Each row comes from the steps of one path. Every step used is in the known rows, and no mark comes twice. Write the path behind each row, first mark first.
Known rows
musukep-lediz-pake: [-1.51 -1.01 -1.53  4.50  1.50  1.66  2.69  0.84  0.30 -0.71  0.71  0.03
 -0.14  2.75  1.09 -2.43  2.86 -0.40  2.27  0.63 -2.62 -0.74]
lediz-zepo-pake-musukep: [-5.04 -0.34 -2.79  3.64  0.81 -0.11  4.24  2.93  2.52 -0.42 -0.58  1.35
 -0.98  0.62 -1.31 -2.36  0.67 -2.13  5.92 -0.91 -3.87 -1.11]
musukep-pake-nibe: [-0.22  0.04  0.45  2.28  0.71  1.80  1.55  2.39  0.98  0.55 -0.21 -0.95
 -0.97  2.89  0.60 -2.69  2.69 -1.65  3.97  0.48 -2.02 -0.26]
geza-zepo-lediz-pake: [-2.22 -0.27 -2.22  4.71  2.43  1.37  3.66  1.41  1.01 -2.72  0.02 -1.82
 -0.53  2.49 -0.58  0.11  1.46  1.31  3.16 -0.25 -1.55  0.33]
musukep-lediz-zepo-pake-nibe: [-1.87 -1.35 -1.49  2.75  1.89  0.60  2.85  0.33  1.80 -0.17  1.37 -1.33
 -0.44  1.54  1.19  0.03  0.66 -1.21  3.41  0.74 -2.59 -0.86]
nibe-pake: [-2.71  0.16 -1.83  2.88  0.71  1.36  2.54  2.26  0.59 -0.02 -0.91 -0.26
 -0.14  4.53  0.12 -2.33  3.40 -3.30  3.23 -0.03 -1.99  1.06]
geza-zepo-pake: [-0.50  1.43 -2.89  1.87  2.73  1.05  3.15  2.06  1.74 -1.88 -1.53 -0.30
 -0.18  1.46 -1.77 -2.13  0.89 -1.34  4.54  0.11 -2.49 -1.64]
nibe-zepo-pake: [-3.84  1.12 -2.16  2.01  1.98  0.06  3.83  2.10  2.63 -1.19 -1.41 -0.35
 -0.42  2.59 -0.47 -1.34  1.27 -2.82  3.23  0.00 -1.86 -0.88]
musukep-pake: [-0.55  1.09 -0.65  2.16  1.59  1.71  1.69  2.75  0.49 -0.25 -1.07  0.93
 -0.30  2.65 -0.11 -4.35  3.00 -1.63  3.92  0.41 -2.88 -1.67]
lediz-nibe-pake: [-2.59 -0.58 -0.84  2.97  0.81  1.77  3.42  0.49  0.79 -0.06  0.07 -1.80
 -0.05  5.20  1.22 -1.74  4.15 -3.32  2.57 -0.10 -1.58  2.46]
nibe-zepo: [-3.18  0.04 -2.04  2.05  1.11  0.78  3.77  1.26  0.56 -0.35 -1.62 -1.44
  0.16  1.75 -0.93 -0.43  1.69 -0.83  2.51 -1.29 -1.24  1.14]
musukep-pake-nibe-zepo-geza: [-3.21  1.91 -0.44  3.03  2.21  1.85  3.07  2.58  2.84 -1.19 -0.87 -1.27
 -1.28  2.05 -0.66 -0.95  1.14 -0.76  3.27  0.04 -0.90 -0.88]
geza-zepo-pake-nibe: [-0.08  0.28 -1.61  1.92  1.64  1.20  2.79  1.76  2.02 -0.88 -0.58 -2.07
 -0.88  1.85 -0.87 -0.73  0.75 -1.29  4.59  0.18 -1.67 -0.26]
zepo-pake-lediz-nibe-musukep: [-4.47 -2.20 -2.29  5.29  0.15  0.52  4.07  0.61  1.41 -0.29 -1.64 -1.12
 -1.67  2.93  1.10  0.51  2.20 -3.69  3.51  0.83 -2.08  0.84]
lediz-zepo-geza: [-3.04  1.78 -2.82  2.62  1.85  1.13  3.47  0.70  1.97 -1.57 -1.34 -0.36
  0.01  1.11 -2.06 -0.60  0.92  0.65  3.58 -0.53 -1.41 -0.45]
pake-nibe-zepo-geza: [-3.36  1.07 -1.36  2.72  0.88  1.22  3.47  1.41  2.70 -1.01 -1.37 -2.59
 -1.04  1.81 -0.83  0.68  0.82 -0.20  2.86 -0.55  0.14  0.34]
musukep-lediz-pake-zepo: [-2.03 -1.76 -1.82  3.88  2.55  0.52  3.63  1.25 -0.77 -0.48  1.18  0.08
  0.12  1.81 -0.75 -0.73  0.71 -0.24  3.17 -0.09 -3.62  0.39]
pake-nibe: [-0.35 -1.06 -0.60  1.87 -1.03  1.18  1.99  0.92  0.75  0.67 -0.81 -2.49
 -0.59  2.74  0.45 -0.67  2.28 -0.72  3.46 -0.04 -0.74  1.48]
nibe-musukep-zepo: [-4.41  0.38 -2.12  3.62  1.31  1.53  3.14  2.02 -1.14 -0.15 -2.56  0.40
 -0.31  0.96 -1.86 -0.56  1.75 -0.90  3.72 -1.48 -4.09 -0.49]
pake-lediz-nibe-musukep: [-3.88 -3.06 -2.17  5.25 -0.53  1.06  3.82 -0.10 -0.18  0.34 -1.86 -1.91
 -1.22  2.30  0.82  1.07  2.64 -2.18  3.10 -0.02 -1.65  2.28]
pake-lediz-nibe: [-0.49 -2.58 -1.58  3.63 -0.30  0.22  3.35 -1.17  0.00  0.46  0.01 -3.01
 -0.45  2.21  1.07  0.12  2.21 -0.43  2.76  0.62 -1.13  2.18]
geza-zepo-pake-musukep-lediz-nibe: [-1.48 -2.54 -1.68  4.29  1.77  1.82  4.18  0.15  1.02 -1.07  0.94 -1.62
 -0.58  0.10  0.77 -1.97  0.96 -0.15  3.96 -0.02 -3.45 -1.61]

Write each row's path
[-3.81 -1.61 -1.35  3.70 -1.26  1.90  2.68  1.76  0.52  0.51 -2.58 -1.42
 -1.34  2.84  0.18  0.24  2.64 -2.56  3.87 -0.62 -1.36  1.62] | pake-nibe-musukep
[-1.85 -1.95 -0.79  3.76  1.41  2.15  3.10 -0.37 -0.01 -0.02  1.27 -1.87
  0.13  4.21  2.48 -1.64  3.74 -2.47  1.55  0.62 -2.12  0.87] | musukep-lediz-nibe-pake
[-4.08 -1.72 -1.90  4.89  1.29  1.02  4.11  0.23 -1.35  0.32 -1.16 -1.42
 -0.75  0.69 -0.63  1.23  1.52 -0.72  3.23 -0.79 -3.72  1.10] | pake-lediz-nibe-musukep-zepo
[-1.21  0.16 -0.76  1.87 -0.04  0.34  2.21  1.75  2.71 -0.03 -0.55 -1.56
 -1.04  3.41  0.84 -1.30  1.88 -2.66  4.09  1.01 -1.33 -0.36] | zepo-pake-nibe
[-5.76 -2.05 -0.89  5.97 -0.44  1.64  3.34  2.08  1.54 -1.09 -1.08 -1.82
 -2.06  4.18  1.43  1.63  2.73 -1.99  3.28 -0.08 -1.07  1.66] | zepo-lediz-pake-nibe-musukep
[-4.17 -0.80 -1.68  5.01 -0.60  0.88  3.71  3.40  1.40 -0.15 -0.77  0.96
 -1.36  2.19 -0.78 -3.23  2.67 -1.62  5.15 -0.98 -3.12  0.52] | lediz-pake-musukep
[-2.75 -0.26 -1.75  2.97  1.98  0.09  3.92  2.17  0.02 -0.63 -0.05  0.10
 -0.09  2.70 -2.04 -0.81  1.22 -1.09  4.16 -0.76 -3.03  1.89] | lediz-pake-zepo
[-3.84 -0.68 -0.55  3.94  1.93  1.22  3.77  0.30  0.27 -1.13  1.32 -2.70
 -0.18  4.24  1.43  0.51  2.58 -1.20  2.08 -0.04 -2.42  1.08] | musukep-zepo-lediz-nibe-pake
[-4.19  0.45 -3.77  4.79  2.42  0.33  3.74  1.22  1.72 -0.83 -0.17 -0.45
 -0.85  1.78 -1.20  0.61  0.42 -0.96  3.51  0.26 -1.94  0.51] | nibe-pake-lediz-zepo-geza
[-4.14 -1.27 -1.80  3.20  0.76  0.33  3.59  0.70  1.11 -1.77 -0.73 -2.80
 -0.33  2.11  0.69  1.52  0.76  0.69  1.83 -0.45 -0.36  0.39] | nibe-zepo-lediz
[-0.23 -1.46 -2.46  3.57  2.13  0.30  4.08 -0.37  1.27 -0.95  0.17 -2.62
 -0.66  1.41 -0.10  0.18  0.87 -0.96  3.64  0.80 -1.99  0.62] | geza-zepo-pake-lediz-nibe
[-1.66 -0.40 -0.31  3.44  0.02  1.26  2.71  1.62  1.44  0.02  0.07 -1.59
 -0.99  3.84  0.51 -0.87  3.14 -1.38  3.58 -0.04 -1.24  2.06] | lediz-pake-nibe
[-2.78  0.46 -2.02  4.32  2.78  0.91  3.52  1.49  1.13 -1.78  0.49  0.09
 -0.53  1.65 -1.40 -0.80  0.10  0.45  3.22  0.46 -2.58 -1.23] | musukep-lediz-pake-zepo-geza
[-1.70  0.08 -2.71  3.68  2.05 -1.18  2.81  1.71  0.57 -0.11 -0.18 -0.14
 -0.92  0.72 -0.78 -0.60  0.00 -1.18  4.00  1.11 -3.86 -1.88] | musukep-zepo-pake-lediz
[-4.94 -0.04 -0.82  4.84  1.57  1.90  3.51  2.53 -0.20 -0.01 -1.13 -0.24
 -1.12  2.08 -1.07  0.38  2.17 -1.39  3.85 -1.39 -3.90  0.97] | lediz-pake-nibe-musukep-zepo
[-1.21  0.18 -1.06  1.80  2.67  0.63  2.70  2.88 -0.63 -0.11 -0.40  0.84
 -0.01  1.65 -1.85 -2.51  0.84 -1.37  4.60 -0.24 -3.76 -0.40] | musukep-pake-zepo
[-4.55 -2.46 -1.76  5.45  0.88  1.81  4.66  1.88  0.94 -1.32  0.59 -2.39
 -1.23  2.26  0.33 -0.49  1.64 -1.10  4.41 -1.15 -2.36  1.44] | geza-zepo-lediz-nibe-pake-musukep
[-4.30 -2.04 -2.26  4.61  1.10  0.55  3.69  2.33  1.59 -0.40  0.21  0.51
 -1.05  0.23  0.82 -2.14  0.31 -1.55  3.51  0.03 -3.60 -2.86] | nibe-zepo-pake-musukep-lediz
[-2.48 -0.36 -2.80  2.76  2.98  0.39  3.22  0.39  1.50 -0.98  0.68  0.52
  0.24  1.19  0.38 -1.39  0.66 -1.19  3.15  0.78 -3.47 -2.37] | musukep-lediz-zepo-pake
[-3.40 -2.40 -1.44  4.49  0.34  1.74  2.29  1.36  1.07 -0.06 -0.76 -0.67
 -1.37  2.31  2.05 -0.45  1.71 -2.69  2.94  1.11 -2.51 -1.82] | zepo-pake-nibe-musukep-lediz
[-0.27 -0.57 -3.79  3.63  2.32 -0.26  3.07  1.52  1.10 -0.95 -0.79 -0.84
 -1.02  0.53 -1.32 -0.27 -0.30 -0.90  4.38  1.06 -2.55 -0.94] | geza-zepo-pake-lediz
[-0.28 -0.91 -1.76  3.97  1.29  0.21  1.87  2.12 -0.05  0.49 -0.50  0.27
 -1.05  1.56  0.20 -2.38  1.67 -1.27  3.81  1.30 -2.84 -0.89] | musukep-pake-lediz
[-4.17 -0.54 -3.10  4.94  1.88 -0.59  3.25  2.37  0.51 -0.11 -1.46  0.61
 -1.54  0.84 -0.83  0.24  0.25 -2.50  4.26  0.82 -4.29 -1.64] | nibe-musukep-zepo-pake-lediz
[-4.74 -1.82 -1.71  5.92  1.15  2.41  3.88  2.02  1.08 -1.78 -1.14 -2.26
 -1.80  2.72 -0.06  2.14  1.70 -0.77  3.76 -0.83 -1.47  1.76] | geza-zepo-lediz-pake-nibe-musukep
